Each row comes from the steps of one path. Every step used is in the known rows, and no mark comes twice. Write the path behind each row, first mark first.
Known rows:
tumal sodu: [-0.12  0.11  1.02  3.02  0.00 -3.19 -1.45 -1.68 -1.60 -2.48 -1.16 -2.25
  1.09  0.16 -0.77  2.28  1.29  2.56  0.94 -1.16 -1.80 -0.13]
tufad sodu tumal lunut: [ 1.64  0.48 -2.32  0.57  1.55 -2.20  2.38 -1.57 -4.89 -0.19  2.96  0.07
  1.82 -3.01  1.70 -3.35  0.19  1.22  0.70 -2.34 -1.05  1.78]
lalor datok: [ 3.86  0.63  0.89 -0.17  0.82  1.78 -0.78 -1.93 -2.32  2.96  0.02  0.41
  0.06 -0.35  0.26 -1.32  0.63 -0.61  1.62 -0.03 -1.58  0.06]
ridib lalor peku tufad sodu: [ 4.74  1.80  2.09 -1.18  1.32 -1.97  0.66 -9.08 -3.78  5.47  4.99  6.83
  0.56 -3.51 -1.49  3.28  2.31 -1.14  1.82  1.43  0.07  2.95]
tumal pudit peku lalor datok tufad: [ 1.55  1.76  3.79  1.37  2.05  1.80  1.90 -3.44 -5.24  6.78  2.71 -0.33
  1.06 -3.85 -0.34  2.35  4.78  2.96  0.97 -0.81 -0.93  4.56]
pudit peku tufad: [-2.50  0.87  1.97  0.20 -2.11 -1.52  0.88 -1.48 -3.79  4.73  0.72  2.56
 -2.05  1.01 -0.94  3.57  3.57 -0.67  1.24  0.96  0.54  1.09]
ridib lalor: [ 3.37  0.31  0.92  0.06  1.82 -1.78  0.84 -2.41 -2.11 -1.45  0.88  0.71
 -1.35 -0.37  0.03  1.31  1.72 -1.21 -0.48  2.61  0.31  0.38]
ridib lalor peku tufad: [ 4.31  1.44  2.57 -0.01  2.04  0.03  0.62 -5.94 -4.14  4.54  4.10  3.78
 -1.80 -2.74  0.27  5.46  2.80 -0.52  1.21  2.46 -0.05  2.06]
lalor ridib: [ 3.37  1.26 -2.08 -0.70 -0.64  1.70 -0.43 -0.12  0.41  0.67  1.94  1.42
 -0.98  0.82 -1.50 -0.70  2.46  0.02  1.44 -2.91 -1.33 -0.31]
tumal lunut: [ 1.33  0.00 -1.84 -1.04  1.51  0.47 -0.14 -0.46 -3.30 -1.30  0.07 -2.96
  0.74 -1.53  1.84  0.38  0.58  1.53  2.04 -0.69  0.70 -0.65]
tufad sodu tumal pudit peku: [-0.85 -2.01  2.57  2.01 -3.03 -4.00  3.64 -0.28 -2.71 -0.67  0.86  0.53
  2.40  1.08 -2.17 -1.57  4.17  1.15 -1.48  1.43  1.14  3.29]
tumal sodu tufad peku lalor datok: [ 0.99  3.36  4.24  1.76  3.85  2.19  0.36 -4.53 -5.12  6.76  3.28  1.06
  1.26 -4.88  1.46  1.93  3.38  5.21  1.57 -4.27 -3.28  2.31]
tufad peku: [-2.09  1.59  1.57 -0.37  2.13  0.67  1.08 -0.57  1.56  2.89  1.26  0.95
 -1.15 -2.22  1.09 -0.21  1.73  2.15 -0.11 -0.80  0.11 -0.36]
pudit peku tufad sodu tumal: [-1.68  1.23  1.12  1.96 -1.68 -4.23  3.54 -2.51 -4.82  5.03  3.93  5.50
 -0.45 -0.73 -0.93 -1.33  2.49 -0.92 -0.53 -1.15 -1.65  3.53]
tufad sodu tumal pudit: [ 0.48 -0.25  0.60  1.27  0.28 -2.10  3.44  0.15 -0.86 -1.30  3.23  0.05
  2.82 -1.43 -2.97 -2.67  2.40  0.65 -1.55 -0.38 -0.35  3.44]
lalor peku tufad sodu tumal lunut: [ 3.03  1.21 -0.77  0.56  1.84 -0.92  2.45 -4.61 -6.61  4.05  5.52  2.41
  1.48 -4.86  1.88 -0.03  1.26  1.67  1.96 -1.99 -1.39  3.16]
tufad peku lalor datok: [ 0.81  3.07  2.90 -2.42  2.93  3.38 -0.79 -3.49 -3.62  8.31  3.72  1.49
 -1.27 -3.80  1.34 -1.36  4.11  3.00  2.09 -2.59 -3.13  1.96]
pudit datok tufad peku lalor: [-4.81  2.65  2.51  1.15  4.01  0.40  2.33 -2.72 -2.05  8.21  5.22  1.27
  0.57 -5.66  3.19  0.18  3.14  4.85  0.31 -1.90 -2.37  0.65]
ridib lalor datok tufad peku: [ 3.56  4.01  2.76  2.03  6.97  1.25  3.25 -5.18 -1.85  6.53  3.29  2.51
 -2.01 -6.33  2.28  1.46  2.35  1.40  0.12 -0.01 -1.00  1.33]
tumal pudit: [ 0.15 -0.63  0.98 -0.33  0.39  0.49  0.89  1.35  0.67 -2.44  0.32 -3.02
  1.74  0.05 -2.83  1.11  2.77  1.05 -0.15  1.34  1.56  1.04]
lalor peku tufad sodu: [ 2.29  1.58  1.47 -1.16 -0.16 -0.59  0.10 -7.30 -2.30  6.56  4.32  6.44
  1.54 -3.23 -1.66  2.35  0.98 -0.14  2.12 -0.48 -0.19  2.74]
sodu tumal pudit: [-0.25 -0.66  0.81  2.24  0.88 -0.44  3.33  3.23 -0.78 -2.41  2.20 -2.81
  1.02 -0.66 -1.60 -1.39  2.63  1.23 -2.09  0.19 -0.42  2.59]
tufad peku lalor ridib: [ 0.24  3.86  0.02 -2.81  1.49  3.37 -0.49 -1.42 -0.85  6.24  5.64  2.56
 -2.43 -2.58 -0.36 -0.57  6.02  3.66  1.87 -5.55 -3.07  1.52]

Write each row's path:
[ 2.12  1.88  3.42  0.09  1.01 -0.57  1.93 -6.82 -4.94  7.27  3.47  2.94
  3.18 -4.37 -2.20  0.73  4.47  2.10  1.55 -1.23 -0.50  5.25] : tumal pudit peku lalor datok tufad sodu
[-3.35  2.75  2.17 -2.32  2.39  1.87 -0.09 -1.57 -1.45  6.03  4.15  1.24
 -1.53 -3.76  1.20 -0.04  4.01  4.01  0.39 -2.87 -1.78  2.06] : tufad peku lalor
[ 4.50  2.23 -1.67  2.56  4.40 -0.67  3.71 -4.04 -6.59  3.91  4.09  0.88
  2.00 -6.06  2.59 -2.86 -0.14  1.19  1.31 -3.29 -2.39  3.00] : lalor datok tufad sodu tumal lunut
[ 1.56  1.43  1.08  1.71  0.34 -1.61  2.84 -4.43 -3.77  5.92  6.03  6.08
  0.69 -3.62 -0.02 -0.65  0.69 -0.02 -0.15 -1.67 -2.30  3.99] : lalor peku tufad sodu tumal
[-0.36  2.70 -0.13 -1.64  0.19 -1.86  0.43 -4.88 -1.93  5.21  3.49  5.49
  0.46 -2.10 -2.99  0.92  1.32 -1.63  1.90 -1.46 -0.60  1.78] : peku tufad sodu
[-1.21  0.88  2.26 -1.06 -2.22 -3.16  1.48 -4.25 -3.01  3.85  2.17  3.65
  1.58 -0.18 -4.63  2.42  5.01 -0.46  1.72  0.95  1.69  2.88] : tumal pudit peku tufad sodu
[ 1.69  1.83 -2.33  2.66  3.71 -1.83  4.21 -2.65 -4.79  1.75  4.03  0.58
  1.88 -5.84  2.36 -1.86 -0.58  1.71  0.14 -3.19 -1.23  2.99] : datok tufad sodu tumal lunut
[ 1.11  3.73  2.21  2.10  5.49  2.46  2.76 -3.46 -0.26  7.65  2.68  1.96
 -0.98 -6.09  2.28  0.51  1.13  2.38  0.51 -1.91 -1.41  0.98] : lalor datok tufad peku
[-0.49  1.60  0.69  0.87  1.09 -1.98  3.71 -0.64 -2.46  1.83  5.12  1.61
  1.41 -2.27 -3.98 -0.73  3.70 -0.10 -0.58 -1.01 -1.02  4.05] : peku tufad sodu tumal pudit
[-1.12  3.64  0.22  0.49  2.99  1.94  1.68 -2.63 -1.38  8.18  6.61  2.42
 -0.41 -4.02  1.43 -0.51  5.37  4.52  1.73 -4.34 -3.65  0.10] : pudit datok tufad peku lalor ridib
[ 2.27  3.46  1.63  0.99  4.30  2.99  0.97 -4.04 -4.32  8.10  3.94  1.42
 -0.19 -5.61  1.35  0.99  1.21  1.84  1.09 -2.99 -3.19  3.62] : peku lalor datok tufad
[-2.19  1.01  3.18  1.76 -0.08 -2.22  3.95 -2.62 -5.38  4.93  4.91  1.78
  1.92 -3.69 -1.24  0.09  5.34  3.54 -1.22 -1.87 -0.90  6.71] : datok tufad sodu tumal pudit peku lalor
[ 6.28 -1.17  2.78  0.52  1.32 -0.10  0.29 -5.32 -2.39  0.29  1.70  1.75
  0.15 -1.81  1.76  3.15  1.18  0.66 -0.06  3.50  0.96  1.42] : ridib lalor peku
[ 6.37  2.70  1.51  2.69  5.40  0.48  2.46 -5.11 -3.77  4.20  2.27  1.68
 -0.90 -4.51  1.31  1.95  0.79 -0.81  0.34  0.91 -1.36  1.94] : ridib lalor datok tufad
[ 1.01  2.20 -0.18  1.43  2.12 -1.78  2.27 -5.10 -0.07  3.76  2.62  4.25
  2.26 -4.52 -0.86  0.22 -1.23  0.02  0.02 -1.92 -0.03  2.53] : datok tufad sodu
[ 0.21  0.23  1.72  5.43  1.28 -1.31  1.76 -1.40 -1.80 -2.04 -0.44 -0.44
  3.41 -1.50  0.37  4.25 -1.26  2.73 -0.75 -2.02  0.11  0.57] : tumal sodu tufad
[-1.95  1.84  3.00  4.42  3.24 -0.44  2.72 -1.85 -0.07  0.95  0.90  0.58
  1.75 -3.57  1.42  3.54  0.62  4.74 -0.73 -2.65  0.15  0.10] : tumal sodu tufad peku
[ 1.61  1.20  1.88 -0.02  0.62  1.61  0.00 -3.97 -2.47  5.79  3.36  3.22
 -0.72 -2.52  0.18  4.42  1.42  0.52  1.56  0.37 -0.42  1.79] : lalor peku tufad
[-3.89  0.98  2.40  5.34  4.67 -1.31  6.42  0.63  0.26  3.49  4.34 -1.08
  1.91 -4.82  2.38 -1.21  2.74  4.07 -1.90  0.47 -1.00  0.08] : sodu tumal pudit datok tufad peku
[-1.61 -2.53  0.93  2.84 -0.84 -4.33  3.62  0.03 -1.62 -1.19  2.84 -0.82
  5.24  0.54 -1.08 -4.32  2.42  0.91 -0.62  2.33 -0.92 -0.53] : tufad sodu tumal pudit datok
[-2.61 -0.68  0.99  2.47 -0.18 -4.17  3.96 -0.80 -3.05  2.06  4.69  0.73
  3.92 -0.28 -2.05 -2.37  3.65  0.07  0.24  1.84 -1.48  0.02] : peku tufad sodu tumal pudit datok
[ 1.23  1.73  3.65  3.36  2.46  1.00  3.91 -1.91 -6.51  6.80  4.22 -0.21
  0.47 -4.38  0.76  0.37  4.61  3.08 -0.59 -1.64 -2.58  5.72] : sodu tumal pudit peku lalor datok tufad
[ 0.59  2.25 -2.25  0.23  2.15 -2.07  2.73 -2.36 -6.37  2.92  4.81  1.55
  0.43 -3.83  0.67 -1.35  1.56  0.40  1.66 -2.90 -1.71  2.42] : peku tufad sodu tumal lunut
[ 0.28  5.27  0.00 -0.75  3.64  3.69  1.31 -2.51 -0.80  8.18  6.75  3.07
 -2.32 -5.45  0.31  0.86  5.17  4.21  1.29 -6.44 -3.12  2.75] : datok tufad peku lalor ridib
[ 1.86  0.52  2.13  1.23  0.70 -0.90  3.36 -2.91 -2.64  3.04  5.82  2.44
  2.41 -3.41 -2.72  0.57  3.51  1.17 -0.27 -0.12 -0.52  4.89] : lalor peku tufad sodu tumal pudit
[-1.99 -0.64  1.04  6.14  2.81 -2.17  5.61  1.15 -1.23  0.76  3.21 -2.34
  3.34 -2.73  1.23 -0.88  1.08  1.96 -1.84  1.47 -1.11  0.34] : sodu tumal pudit datok tufad
[ 3.36  1.62  1.28  3.21  3.22 -0.64  4.62 -2.29 -2.55  2.81  4.30  0.92
  2.92 -4.51 -2.04 -2.18  2.05  0.81 -0.84 -1.44 -1.66  4.67] : lalor datok tufad sodu tumal pudit
[ 0.51  1.09  0.63  3.32  2.59 -1.89  5.24 -0.84 -0.77  0.68  4.36  0.59
  2.79 -4.22 -2.24 -1.24  1.56  1.21 -2.07 -1.41 -0.47  4.60] : datok tufad sodu tumal pudit
